Each row was made from one small tree. The marks that hang from a mark follow it in brackets, in alphabetical order. Every link used is in the known rows. Write each row's tree.
Known rows:
P(S Z(M)): [-1.802 -2.229  2.237  0.025  3.193  2.216 -2.359 -1.030 -1.938  1.019
 -2.935 -4.101 -0.948 -2.012  0.425 -2.655  2.750 -1.840  0.931  2.011
 -2.353 -0.852 -1.332]
Z(M(C D X) P): [-2.131 -2.950  0.922 -3.336  2.823  3.533 -5.713  1.681  0.796 -0.702
 -0.445 -4.396  0.347 -0.954  0.972 -2.580  1.529 -2.280  2.647  1.919
 -4.483 -0.589 -0.466]
J(P(S Z)): [-2.180 -4.045  2.176  0.923  2.256  0.333 -1.251 -2.130 -3.035  1.465
 -2.090 -3.573 -0.764 -3.423 -0.981 -2.436  1.534 -0.432  2.882  1.800
 -1.356  0.389 -2.355]
B(A V): [ 0.195 -2.365  1.860  1.418  1.389  0.819 -1.358 -0.973 -0.351 -3.240
 -1.764 -2.851  0.981 -1.452  1.655 -3.107  0.936 -1.287  1.819  2.429
 -3.761  0.718 -0.087]
A(M): [-0.964 -2.704 -0.244 -1.580  3.646  1.339 -1.563 -2.607 -0.606 -2.194
 -2.118 -1.570  2.165 -2.182 -0.655 -4.176  2.380 -1.332  3.723  1.533
 -2.018 -0.237  0.360]
M(C X): [-2.427 -3.247  0.433 -0.940  2.787  1.235 -0.928 -0.904 -0.082 -1.754
  0.113 -1.351  1.471 -2.323  1.747 -1.510  1.750 -0.175  4.470  3.786
 -4.199  0.693 -0.623]
P(S Z): [-1.347 -3.247  2.268 -0.071  2.378  0.855 -1.340 -1.706 -1.846  0.371
 -2.316 -2.433 -0.123 -2.918  0.316 -2.155  2.797  0.182  2.544  2.598
 -2.761 -0.394 -0.985]
A(B(V) M(X)): [ 0.115 -3.138  1.200  0.104  4.026  2.377  0.971 -4.793 -1.718 -5.378
 -3.209 -3.897  2.613 -2.500  0.905 -4.107  2.145  0.498  4.772  1.092
 -5.150  2.419  0.727]
V(B): [-2.795 -3.967 -0.022  0.120  4.331  0.873 -0.448 -1.723  0.201 -2.486
 -0.954 -1.917  1.767 -2.373  1.737 -3.591  0.937  1.273  2.989  2.478
 -2.971 -0.532 -0.019]
V(B(A(M(D)))): [-2.051 -1.344 -1.196 -2.511  4.210 -0.120 -5.341  0.586  1.596 -4.657
 -2.624 -4.940  3.753 -0.574 -0.091 -3.625  1.262  0.953  2.347  0.852
 -3.902 -1.097 -0.814]
P(S Z(M(C D))): [-3.127 -0.405  1.853 -1.797  2.442  1.217 -4.127  2.057  0.768  1.462
 -2.076 -4.574 -0.187 -0.728  0.436 -1.766  2.081 -1.178  1.144  4.142
 -3.074 -0.998 -2.444]
A(B(V) M): [ 0.297 -2.509  1.189  0.627  3.900  2.118  1.621 -3.772 -0.846 -4.187
 -3.402 -3.025  2.363 -2.061 -0.065 -5.240  2.315  0.045  3.358  2.064
 -2.926  1.042  0.543]
Z(M(C D) P(S)): [-0.272 -2.643  1.273 -3.086  2.476  2.773 -6.121  1.941  0.669  1.836
 -0.556 -3.993 -0.569 -0.877 -0.061 -3.366  1.619 -2.455  0.267  3.503
 -1.280 -0.768 -1.022]
Z(M(X) P(S)): [ 0.843 -5.072  1.694 -1.864  3.378  3.983 -4.929 -2.199 -3.186  0.497
 -1.073 -4.512 -0.838 -2.634  1.102 -3.406  2.161 -2.432  1.599  0.092
 -2.697  0.658  0.397]
A(B M(C X)): [-1.593 -2.467 -0.164 -1.338  4.920  2.132 -0.006 -1.832 -0.366 -3.754
 -1.758 -2.656  2.769 -1.945 -0.509 -2.973  3.321  0.606  4.633  3.117
 -3.787  0.185 -0.593]
S(P(Z(M(D(R))))): [-1.571  0.421 -0.202 -0.659  0.292  1.164 -2.584  2.067 -0.052 -1.245
 -4.065 -3.079 -2.112 -0.853 -1.546 -4.412  0.248  0.388  2.966  3.234
 -1.926 -1.744 -2.031]
A(B M(C D)): [-1.812 -0.676 -0.428 -2.228  4.011  1.475 -0.908  0.486  1.772 -3.085
 -2.575 -2.987  3.079 -0.594 -1.731 -3.785  2.742  0.629  3.903  4.067
 -2.349 -1.014 -0.925]
B(A(M(X)) V): [ 0.422 -2.457  0.735 -0.705  2.517  0.937 -3.185 -2.847 -1.200 -5.165
 -2.515 -4.358  2.721 -2.097  1.418 -2.883  1.641 -1.048  3.377 -0.096
 -5.822  2.085  0.089]
B(A(M(C D)) V): [-0.648 -0.099  0.380 -1.765  1.736 -0.389 -4.479  1.167  2.576 -3.736
 -1.866 -3.817  2.954 -0.213  0.375 -2.964  1.171 -0.809  1.960  3.269
 -4.350  0.552 -1.146]
P(S Z(M(A X))): [ 0.117 -2.350  1.903  0.026  2.568  2.923 -3.186 -3.071 -3.191 -1.150
 -3.294 -6.041 -0.119 -2.087  0.574 -1.315  1.479 -1.629  3.295 -0.875
 -4.982  0.536 -1.934]
J(P(S Z(M))): [-2.579 -3.008  2.167  0.922  2.954  1.577 -2.199 -1.338 -3.184  2.325
 -2.760 -5.178 -1.575 -2.380 -0.817 -2.945  1.423 -2.358  1.331  1.155
 -0.959 -0.148 -2.543]
S(P(Z(M))): [-2.598 -2.325  1.625 -0.248  2.564  1.898 -1.274 -0.188 -1.702 -0.982
 -1.945 -2.671 -2.200 -2.813 -0.635 -3.384  1.437 -0.497  2.252  2.890
 -2.012 -2.638 -1.377]
Z(M(A X)): [ 0.014 -2.423  0.243 -0.007  2.756  3.531 -1.836 -3.111 -1.845 -3.050
 -2.360 -4.680  0.991 -1.323  0.894 -2.550  0.294 -3.056  4.264 -0.764
 -4.165  0.677 -0.623]
P(S): [ 0.343 -3.320  1.025 -0.426  2.384  1.051 -1.079 -2.404 -1.726  0.113
 -1.308 -1.778  0.635 -2.471  0.535 -3.147  1.653 -0.776  2.475  3.110
 -0.777  0.684 -0.225]
A(M(C D)): [-2.133 -0.853 -0.786 -3.309  2.821  0.325 -3.130  0.527  2.226 -2.004
 -1.352 -2.149  2.804 -0.911 -0.702 -3.082  1.763 -0.400  3.836  3.548
 -2.667 -0.469 -0.752]
S(P(Z)): [-2.212 -3.283  1.583 -0.380  1.846  0.468 -0.337 -0.878 -1.625 -1.697
 -1.238 -0.987 -1.341 -3.654 -0.600 -2.809  1.417  1.651  3.779  3.484
 -2.427 -2.163 -1.128]

Which tree is each row?
[ 0.593 -1.790  0.633 -0.726  1.858  3.071 -0.273 -2.472 -1.066 -5.223
 -3.215 -5.299  2.683 -0.886 -0.217 -2.158  0.602  0.641  6.501  0.236
 -4.960  0.662 -0.784]
M(A(B) D X)
[-1.017 -0.634  0.846 -1.189  3.116  1.130 -0.329 -0.640  1.941 -3.919
 -2.643 -3.628  2.986 -0.626 -0.194 -4.106  1.602  0.699  3.614  4.156
 -3.577  0.860 -0.521]
A(B(V) M(C D))
[-2.916 -2.862  1.452 -0.961  2.489  2.112 -1.870 -1.142 -2.644 -2.080
 -1.777 -3.640 -1.695 -3.340  0.463 -2.370  1.357  0.216  3.774  1.655
 -4.156 -1.338 -1.282]
S(P(Z(M(X))))
[ 0.021  1.586 -2.219 -1.574  1.181 -0.336 -4.897  3.116  2.759 -2.680
 -3.296 -2.470  2.388  0.963 -1.766 -3.783  1.856 -0.547  2.545  3.510
 -2.414 -0.627 -1.962]
B(A(M(C D(R))))
[ 0.150 -2.497  0.545  0.746  2.990  2.739  1.120 -2.274 -0.833 -4.159
 -1.525 -3.260  2.169 -1.387 -0.036 -1.763  1.504  0.475  5.356  2.735
 -4.432  0.338 -1.388]
M(A(B) C X)
[-2.259 -1.870 -1.215 -3.093  4.083  0.223 -5.872 -0.357  0.654 -5.691
 -2.476 -5.949  4.247 -1.065  1.086 -2.524  1.251  1.569  3.798 -0.304
 -6.108  0.186 -0.689]
V(B(A(M(D X))))
[ 1.116 -4.479  1.787 -1.328  3.249  3.724 -4.324 -1.078 -2.215  1.515
 -1.318 -3.672 -1.316 -2.082  0.008 -4.434  2.253 -3.036  0.081  1.302
 -0.595 -0.575  0.289]
Z(M P(S))
[-4.373 -2.921  1.759  1.209  3.282  2.141 -1.154 -0.684 -1.866  0.907
 -2.860 -4.619 -1.265 -1.993 -0.768 -3.162  1.266 -2.720  2.280  0.872
 -2.192 -1.117 -2.251]
J(P(Z(M)))
[-1.253 -3.539  1.161 -3.293  2.601  4.116 -5.521  0.076 -0.761 -1.320
 -1.573 -5.172  0.288 -1.355  0.761 -3.237  1.248 -2.455  3.020 -0.440
 -4.468 -0.062  0.368]
Z(M(D X) P)
[ 0.688 -1.334  0.550  0.051  1.974  2.789  0.461 -1.546 -0.117 -4.167
 -3.564 -4.356  2.202 -0.427 -1.680 -3.329  0.673  0.029  4.953  1.421
 -2.782 -0.655 -0.941]
M(A(B) D)
[ 0.649  0.114 -1.541 -0.649 -0.258  1.078 -2.504  0.306  1.227 -3.267
 -2.452 -2.671  1.815  0.073  0.087 -2.041 -0.625  0.007  5.899  2.341
 -4.510  1.614 -2.051]
M(A C D(R) X)
[-1.517 -2.070  0.024 -0.523  4.880  1.818  0.719 -1.004  0.532 -2.762
 -1.865 -1.777  2.344 -1.395 -1.500 -4.022  3.458  0.194  3.309  4.256
 -1.859 -1.160 -0.685]
A(B M(C))
[-0.784 -4.819  1.293 -1.566  3.711  4.471 -3.904 -1.389 -1.911 -1.040
 -1.155 -3.890 -0.466 -2.274  1.047 -3.602  2.095 -2.771  2.493 -0.344
 -3.912 -0.385  0.665]
Z(M(X) P)
[ 0.278 -2.028  0.514  1.414  3.158  2.425  1.741 -1.179  0.122 -3.008
 -1.724 -2.236  1.622 -0.893 -1.188 -2.749  1.546 -0.033  3.966  3.830
 -2.236 -1.009 -1.535]
M(A(B) C)
[-3.529 -1.883  1.300 -0.428  2.698  1.270 -1.505  1.428 -0.089 -0.257
 -0.692 -1.825 -2.046 -2.425 -0.385 -2.449  1.583 -0.023  1.883  5.123
 -2.143 -3.011 -2.220]
S(P(Z(M(C))))
[-0.550  0.076 -2.703 -1.267  2.818 -0.514 -5.170  1.383  1.948 -4.367
 -4.365 -4.100  3.137  0.223 -0.793 -4.931  0.927  1.431  2.403  1.166
 -3.284 -0.449 -1.249]
V(B(A(M(D(R)))))
[-1.726 -2.655 -0.885 -0.727  4.964  0.247 -3.660 -0.924  0.410 -4.315
 -2.250 -3.752  3.149 -1.654  0.176 -3.903  2.073  0.743  1.888  0.901
 -3.325 -1.323 -0.548]
V(B(A(M)))
[-0.627 -2.990  0.019 -1.156  4.710  2.707  0.291 -3.733 -1.924 -4.390
 -3.077 -3.396  2.863 -2.401 -0.645 -3.702  3.212  0.299  5.254  0.848
 -3.785  0.542  0.361]
A(B M(X))
[ 2.127 -3.489  1.069 -0.698  2.743  3.428 -4.663 -0.415 -1.048  0.850
 -0.547 -3.804 -0.778 -1.229 -0.554 -3.418  1.391 -3.105  0.460  1.889
 -1.178 -1.093 -1.488]
Z(M(A C) P(S))
[-1.635 -1.360  0.955  0.326  1.907  1.566 -1.746  0.378 -0.476 -1.605
 -1.241 -2.888 -1.672 -1.999 -1.143 -2.241  0.459 -0.395  2.717  3.457
 -2.593 -2.869 -3.038]
S(P(Z(M(A C))))
[ 0.220 -0.596  0.621 -1.594  1.593  0.284 -4.213 -0.504  0.986 -4.436
 -3.293 -4.665  2.851 -0.547  0.140 -3.698  1.077 -1.038  2.505  1.027
 -4.356  0.936 -0.348]
B(A(M(D)) V)
[-0.279 -1.286  0.532 -0.092  2.704  0.000 -2.927 -0.137  1.290 -3.393
 -1.405 -2.568  2.298 -1.187  0.663 -3.180  1.884 -0.973  1.536  3.355
 -3.805  0.301 -0.960]
B(A(M(C)) V)
[ 1.624 -1.226  1.651  1.160  1.281  2.493  1.064 -2.621  0.027 -5.008
 -3.670 -4.768  2.243 -0.476  0.012 -3.727 -0.358  0.285  4.604  1.555
 -4.092  1.189 -0.596]
M(A(B(V)) D)
[ 0.560 -2.198  0.733  0.975  3.753  4.707  0.438 -3.202 -2.287 -4.247
 -3.579 -5.615  1.225 -0.677 -0.144 -3.118  1.281 -1.866  4.297 -0.203
 -3.996  0.120 -0.811]
Z(M(A(B) X))
[ 1.387 -2.349  1.279 -0.690  3.007  5.301 -2.711 -0.174 -0.407 -2.651
 -3.555 -6.161  0.418  0.106 -2.078 -4.651  1.314 -2.176  2.559 -0.368
 -2.503 -1.926 -0.517]
Z(M(A(B) D) P)
[ 0.617 -3.128  1.514 -2.889  2.475  3.345 -5.850  0.392 -0.904  1.219
 -1.787 -4.895 -0.585 -1.066 -0.213 -4.154  1.579 -2.694  0.608  1.174
 -1.216 -0.640 -0.124]
Z(M(D) P(S))
[-3.013 -0.447  0.337 -1.859  2.604  2.005 -2.747  2.079  1.978 -0.467
 -1.184 -3.322  0.926  0.120  0.572 -2.945  0.867 -2.373  2.173  4.264
 -2.253 -1.006 -1.168]
Z(M(C D))
[-0.599 -0.966  0.016 -1.221  1.190  1.045 -2.141  0.330  1.805 -2.367
 -1.062 -2.650  2.141 -0.465 -0.208 -1.797 -0.221 -0.706  4.494  3.143
 -3.179 -0.380 -1.658]
M(A C D)
[-2.914 -1.759  1.964 -0.768  2.051  1.254 -3.711 -0.109 -1.827  2.040
 -3.358 -6.427 -0.956 -1.438 -1.033 -2.727  0.657 -2.127  1.762  1.088
 -1.622  0.093 -2.973]
J(P(S Z(M(D))))
[ 0.633 -1.879  0.782  0.122  2.518  0.577 -2.681 -1.911 -0.325 -4.067
 -2.698 -3.284  2.319 -1.477  0.338 -3.926  1.694 -1.537  2.095  1.017
 -3.791  0.591  0.018]
B(A(M) V)
[-0.460 -2.753 -0.006 -0.136  1.970  1.603 -1.180 -2.016 -0.447 -3.205
 -0.324 -2.276  1.952 -1.864  0.989 -1.075  0.640 -0.595  5.297  2.137
 -4.819  0.672 -1.407]
M(A C X)
[ 1.934 -2.571  1.884  2.748  2.204  2.674  2.597 -4.028 -1.267 -4.677
 -3.097 -3.554  1.495 -1.427  0.208 -3.946  0.391 -0.128  4.108  1.714
 -3.485  0.991 -0.331]
M(A(B(V)))
[-0.553 -1.774  0.569 -0.812  2.559  0.239 -3.511 -1.156  0.203 -4.500
 -1.128 -3.503  2.828 -1.778  1.719 -2.182  1.880 -0.640  2.985  2.198
 -5.903  1.610 -0.876]
B(A(M(C X)) V)
[-2.735 -2.745 -1.247 -1.668  5.220 -0.070 -4.634  0.048  0.924 -4.586
 -0.708 -3.768  3.631 -1.677  1.453 -2.120  2.070  1.494  2.755  1.988
 -5.490 -0.341 -1.327]
V(B(A(M(C X))))
[-0.381 -2.420 -0.273 -1.764  3.384  1.102 -3.975 -1.835 -1.405 -4.318
 -2.452 -3.864  2.775 -1.888  0.000 -2.456  2.663 -1.143  3.732 -0.170
 -4.573  0.227 -0.351]
B(A(M(X)))
[-3.526 -2.414  1.983  0.823  3.134  0.980 -2.406  0.385 -1.563  2.939
 -1.438 -4.426 -1.473 -2.083 -0.491 -2.304  1.578 -2.047  0.796  3.602
 -1.004 -0.431 -3.540]
J(P(S Z(M(C))))
[-1.618 -3.847  0.960 -1.081  3.731  3.568 -3.440  1.204  0.520  0.785
  0.060 -2.154 -0.778 -1.421  0.067 -3.861  2.494 -2.953  0.714  3.149
 -1.923 -1.904 -0.331]
Z(M(C) P)
[-2.952 -2.318  1.895 -0.839  3.389  1.915 -3.258 -0.263 -1.346  0.671
 -1.378 -4.363 -0.440 -2.130  1.574 -0.956  2.741 -0.978  1.919  3.085
 -4.590  0.197 -2.056]
P(S Z(M(C X)))
[-3.962 -0.444  1.238 -2.075  1.603  0.932 -2.916  2.902  1.098 -0.640
 -1.227 -3.197 -1.444 -1.538 -0.493 -2.327  0.716  0.195  2.427  4.977
 -2.673 -2.763 -2.492]
S(P(Z(M(C D))))
[ 1.799 -3.013  1.799  2.168  2.090  3.048  2.025 -5.011 -2.113 -5.733
 -2.983 -4.552  1.983 -2.040  1.271 -2.757  0.349  0.296  5.568  0.395
 -5.550  2.400 -0.137]
M(A(B(V)) X)
